What can hang from each mark
A: W
T: S
E: D P
J: D
B: P
G: D
P: B E
D: E G J W
R: T W

Known rows, with every way that one mark hangs from another
B(P(E(D(G J W)))): [ -8.3   6.6   0.2   4.9  12.7 -42.3 -19.3  18.2  -5.4  10.9 -12.3  -5.4
  -7.5  -0.5  61.6 -24.0  39.9   0.6   1.9  -7.2  18.6]
P(E(D(J))): [  2.7   1.5  -3.3   8.0   3.3  -5.1  -0.6   2.1   1.9   1.6  -6.0  -3.8
  23.2   4.3  10.8 -15.5  23.5  -1.4   3.2   3.0 -16.6]
P(B E(D(J))): [ 5.2 -7.9 -3.0  7.2 14.6  5.0  9.1  2.4  9.5 -2.4 20.6 -2.2 20.2  9.4
 11.4 -7.8 18.1  2.4  9.5  6.7 20.2]
R(T(S)): [ -3.0   1.8   6.2  19.2 -11.5  36.4  11.4 -25.4  14.4   0.1  16.6  -0.8
   8.0  -6.9 -63.2  -3.4 -31.6   5.5   2.0   0.2 -52.1]
R(T(S) W): [ -3.7 -26.6   9.8  12.2 -10.5  30.4  15.4 -20.4   9.0  12.6  15.9   0.1
  -2.9   2.6 -85.7   0.2 -28.5  10.4   6.5   1.8 -55.0]
J(D(E G W)): [ -8.7 -10.5 -12.3   3.6  -4.4  12.2  -2.6  24.3   2.0   2.2 -13.6  -1.1
 -11.3  -5.3  15.4  12.3 -10.5   4.7  -1.9 -12.4   6.7]
P(B E(D(W))): [ 7.8 -1.3 -4.1 16.2  4.0  3.9  4.7  3.9  0.3  2.5 29.8 -5.1  5.0  4.7
  5.1 -1.0 -8.4 -1.7 11.0  1.3 38.9]
P(B E): [  7.1  -4.8  -5.9  10.8  -6.4   7.3  12.1 -24.0  15.1  -9.3  42.7  -0.5
  19.2  -0.7 -22.2  -8.0 -25.7   7.5  10.6   1.4  14.9]
J(D(E G)): [ -3.2  -8.5 -13.6  -2.9 -11.0  20.3   6.0  19.7   6.8  -2.7  -9.7   0.2
  -0.4  -6.5  -3.3  -0.7  -9.9   4.3   0.1  -9.1  -8.8]
E(D P(B)): [ 18.9   3.7   7.6  -8.5  -7.8  23.7  17.3 -12.9  -4.4 -12.0  15.2  -1.8
   5.8   7.1 -80.2  -9.9   0.8 -11.9   4.6   9.5  17.1]
D(J W): [ -7.2  -2.4   3.4  10.9  -1.0  -4.0  -8.0  -5.1  -0.6  -6.3 -12.4   0.2
   7.0  -5.1  -3.9   6.7 -12.9   2.8  -3.4  -4.6 -45.2]
A(W): [  2.1  -8.1   4.3  16.4 -20.7  35.0   6.3 -18.2  -3.8  -4.6   4.9  -3.5
  22.5 -13.0 -27.9 -13.0 -17.7   3.5   1.8  -2.2 -48.4]
B(P(E(D(G)))): [  1.9  13.3  -1.0   6.1 -10.0 -22.9 -10.3  -4.2  -1.5   8.3  10.8  -7.1
   2.3  -7.3   4.0 -40.7  19.8  -2.3   8.3  -5.5   9.6]
J(D(G W)): [ -3.8  -6.2  -4.2  15.3 -14.3  20.8   0.0  20.2   3.9 -14.8  -7.6  -2.6
 -11.8  -6.3 -20.6  -0.4 -15.0   3.4   0.4 -19.4 -23.4]
T(S): [  5.0   1.5  -3.7  10.6 -16.9  32.3   7.7 -30.9   2.5  -3.5  22.0  -2.6
   5.6  -9.1 -77.7  -2.8 -29.0   0.2   2.0  -7.5 -48.3]
D(E J): [ -9.4  -4.0  -8.5  -7.8   0.3   3.3  -2.0 -10.4   3.5   1.1 -13.9   2.8
  18.9  -5.0  12.0   5.7 -13.1   4.6  -3.1   6.2 -34.8]
P(B E(D(G J W))): [ -1.9  -0.1   2.7   2.8  23.9 -18.6  -3.3  37.6   8.3   6.6  14.2  -1.2
  -0.8   9.5  70.6  -1.2  31.3   6.4   2.8  -5.2  59.6]
D(G W): [ -4.5   8.7  10.1  10.5 -15.3 -12.3 -13.2   0.8  -1.2  -0.5   5.6  -2.4
  -8.2 -11.6  -3.9  -1.2 -18.7   3.2  -2.1 -10.5 -18.0]
G(D): [  3.4   6.7   3.1   1.9 -27.7  21.0   1.2 -40.1  -3.6 -11.0   0.3   1.1
  10.6 -11.1 -36.5  -3.7 -23.0  -6.6  -2.1   3.7 -78.4]
D(W): [ -1.3   1.6   3.5  16.5 -19.2   3.6  -8.4 -15.1  -4.6  -9.3   8.4  -2.4
   6.1 -10.7 -39.1   3.0 -36.9   0.0   0.9  -3.8 -42.3]
G(D(E J)): [ -6.7  -4.0  -5.6 -15.7   1.4   4.0  -3.6 -22.5   2.2   2.8 -22.1   6.0
   7.1  -5.2  30.8  15.4  -5.5  -0.9  -7.8   9.9 -55.8]

Rows
[-15.2   0.2  -0.9  -7.8  10.6 -26.7 -15.1  23.0   0.5  11.7 -19.6   2.8
  -8.9  -3.7  67.7  15.9   3.3  10.9  -8.1  -2.4   5.1]  D(E G J W)
[ -2.9   2.2  -3.4  13.6   7.7 -12.6  -8.0   8.0  -3.7   5.1 -12.8  -3.8
   9.7   4.1  32.7  -2.4  17.9   1.2   1.6  -1.3   2.2]  P(E(D(J W)))
[  3.0   4.2   3.7 -17.4   8.7 -18.8   3.0   4.5  -2.2   2.9   9.3   6.5
 -17.7   5.0   6.6  16.4  -4.1   1.7  -4.1   3.7  72.1]  D(E(P(B)) G W)
[  4.6 -12.8  -9.1 -17.9  10.0   8.2  18.2  18.1   3.6  -9.2  -4.0   5.5
 -23.6   7.7  -6.5  18.7  -1.6   0.6  -2.5  -3.6  61.3]  J(D(E(P(B)) G W))
[ 14.7   9.9  13.9 -13.9  -4.4   6.5  13.7  15.8  -3.6  -6.5  16.5  -1.3
  -4.6   6.4 -51.9 -12.5  19.6  -8.3  -0.4   6.4  36.2]  E(D(G) P(B))
[ -5.9   6.8   3.8 -22.3  13.2 -34.9  -7.5  12.9  -5.5   6.7 -31.4   6.2
 -16.2   6.8  31.3  12.7  22.1   1.3 -13.4   2.0  28.0]  D(E(P) G J W)
[ -0.2  -4.9   0.5 -27.6  19.3  -2.2   8.4 -22.4  -5.4  -6.6 -14.3  10.8
 -12.5  10.7  28.2  32.5   7.0  -5.6  -8.2  16.6  20.0]  G(D(E(P(B)) J W))
[-12.3   2.3   9.4   5.1   1.3 -14.5 -16.0  21.4   1.2  -2.5  -7.8   0.5
  -3.3  -3.3  29.0   2.3   3.0   6.9  -7.0  -8.2 -22.0]  D(G J W)
[  1.1  -1.6   5.5 -32.6  18.4 -16.6  10.0   7.6   8.2   0.6  -0.5   8.1
  -5.3  11.0  16.3   9.4  16.2   5.0  -5.5   8.0  50.2]  D(E(P(B)) G J)
[ -1.9   4.5   0.7 -22.7   8.9 -11.9  -3.9 -28.2 -11.3   1.6 -39.6   8.5
 -12.7   4.4  21.5  24.2   9.0  -8.4 -11.8  14.5 -16.4]  G(D(E(P) J W))
[ -4.1   3.4  -4.6  -1.4 -10.1   3.6 -10.3 -27.9  -8.5   6.1 -14.1   3.0
  -5.5  -7.9  25.7  22.0 -31.5  -4.5  -6.0   9.2 -34.0]  G(D(E W))
[  7.7 -20.8 -14.8  -7.9   6.3  26.1  23.3  -3.2   1.8 -14.2  -3.7   4.4
 -10.9   7.5 -44.6  22.8 -17.7  -3.9   1.2   3.1  36.0]  J(D(E(P(B)) W))
[ 12.3   1.8  -4.6   9.8  -2.3  14.2   9.6 -10.0   8.3  -2.4  32.7  -4.0
  18.7   2.3 -19.8 -14.5  -1.0  -0.8  12.5   2.8  21.6]  P(B E(D))
[  6.3   1.5  -0.6 -20.7   4.0   2.8  10.0 -38.3 -10.6  -2.3   2.4   9.0
 -16.8   5.8  -2.7  28.5 -13.5  -7.7  -5.6  14.2  23.9]  G(D(E(P(B)) W))
[ -2.7   9.1  11.2  -2.3  -0.3  -0.9  -6.2  31.7   0.9   3.4 -14.1  -3.7
   6.5  -1.5  13.4 -14.6  25.5  -1.6  -4.0  -4.4 -26.9]  E(D(G J))
[ -4.5   5.4   2.9   8.4  12.0 -29.5 -16.5  34.1   3.1  15.8 -13.9  -3.6
  -4.0   5.4  60.0  -6.0  37.5   3.5  -1.6  -7.0  23.2]  P(E(D(G J W)))
[ 14.5   4.8   7.5   0.5  -0.3  12.5  11.3  -2.0 -12.4 -11.1  11.1  -1.7
  -8.6   7.5 -64.0   1.9  -4.4 -12.0   2.4   6.0  23.7]  E(D(W) P(B))
[ -7.3   2.5  -5.7  12.5   7.9 -22.5 -14.4  -4.3  -9.0   2.2  -8.8  -5.9
   2.4  -2.8  27.3 -20.2  18.3  -4.4   6.1  -2.6  -4.3]  B(P(E(D(J W))))
[ -0.1   8.0   3.1   0.4   6.8 -19.8  -5.0  22.0   7.9   8.9  -6.0  -3.5
  13.5   3.5  45.2 -20.7  38.8   3.5   1.0  -3.6   7.1]  P(E(D(G J)))
[ -2.6  11.0  -0.4  12.4  -4.6 -31.5 -16.4  10.5  -9.7  11.3   4.5  -7.3
 -10.3  -7.7  25.6 -29.1  17.1  -2.3   6.9  -9.0  25.8]  B(P(E(D(G W))))
